Each row was made from one path, in order. Every step used is in the known rows, and no mark comes twice. Write each row's path.
In the rows, 128 means zero.
Known rows:
seri > duzin: [120 141 123  77 123 144  81 165 158 152  94 124 102 130 130 179 150]
duzin > seri > domemu: [125 151 142 185 142 145  71 177 125 132 164 115  79 154 128 152 166]
mekag > duzin > seri: [130 143 135 147 131 133  78 183 122 132 100 143  93 163 145 154 155]
besan > mekag > domemu > pemiz: [166 130 151 113 156 133 173 136 150  80 109 106 116  88 116 161 139]
domemu > pemiz > duzin: [154 130 142  66 101 125 103 130 138 144  99 124 162 113 140 138 134]
seri > domemu > mekag: [ 94 157 118 142 148 136  63 156 138 156 116 118 112  94  95 139 142]
pemiz > domemu > mekag: [ 78 160 127 145 123 141 105 112 122 156  78 131 121 106  99  65 124]
pemiz > duzin > seri > besan: [111 121 111 142  83 127 135 126  92 156 141 145 110 178 142 141 129]
besan > mekag > duzin > seri > domemu > pemiz: [183 126 120 108 157 139 119 179 144  75 179  96 200  90 120 139 137]
duzin > seri > besan > pemiz > domemu > mekag: [ 70 102  91 183 125 117 200  32  95 141 182 142 132 122 127  22  85]
besan > mekag > duzin > seri: [145 142 104 125 125 130 120 198 145  98  95 119 116 150 133 169 144]
domemu > pemiz: [143 130 133 107 135 139  99 137 137 143 104 126 102 104 149 128 159]
mekag > duzin: [135 135 135  96 131 141  90 177 144 142  48 143  97 142 133 180 151]
duzin > seri > besan: [ 97 123 106 185 118 140 132 132  92 158 145 144  50 168 152 132 158]
duzin > seri: [110 152 129 182 121 135  81 170 120 145 117 130  45 171 150 142 170]
besan > pemiz > duzin > seri: [137 121 124 121  96  99 139 115 140 125 136 124 119 179 158 140 112]

Which path is each row?
[164 137 186 150 123 108 123 120 111 105 161 128 154 135 131 128 128]
mekag > domemu > pemiz > duzin > seri
[ 94  85  98  95 138 126 209  39 122 137 113 153 184  91 111  61  69]
seri > besan > pemiz > domemu > mekag > duzin
[110 149 122 109 155 133  63 170 142 148  98 132 161  84  91 151 129]
seri > domemu > mekag > duzin
[153 139 138 120  98 114  90 137 116 134 151 125 160 139 152 111 136]
domemu > pemiz > duzin > seri
[145 143 147 150 151 143  69 192 130 121 149 126 129 148 121 165 153]
mekag > duzin > seri > domemu
[112 137 111 136 123  88 112 106 139 131 188 114 182 122 117 111  88]
besan > pemiz > duzin > seri > domemu > mekag
[167 132 189  96 129 119 134 111 131 114 111 129 157 109 122 154 122]
mekag > domemu > pemiz > duzin
[130  79 101  70  97 114 203  70 134 146 114 139 125 149 154 155  98]
seri > besan > pemiz > duzin
[136 120 129 148 109 119 213 126 105  92 149 124 125 164 109 174 112]
pemiz > duzin > seri > besan > mekag > domemu
[153  98 126 117 154 140 229  97 122  93 135 118 122  82 119 152 129]
seri > besan > mekag > domemu > pemiz
[ 89 126 114 126 133 121 158  64 143 138 102 125 134 101 114  56  91]
besan > pemiz > domemu > mekag
[107 120 120  94 142 116 157  75 149 123  85 139 182  96 104  70  78]
besan > pemiz > domemu > mekag > duzin
[168 128 149 133 161 137  78 164 124 113 187 121 179 103 132 127 149]
mekag > duzin > seri > domemu > pemiz
[105  88 115 171 123 142 217  49 105 124 178 134 101 161 149  58 105]
duzin > seri > besan > pemiz > domemu
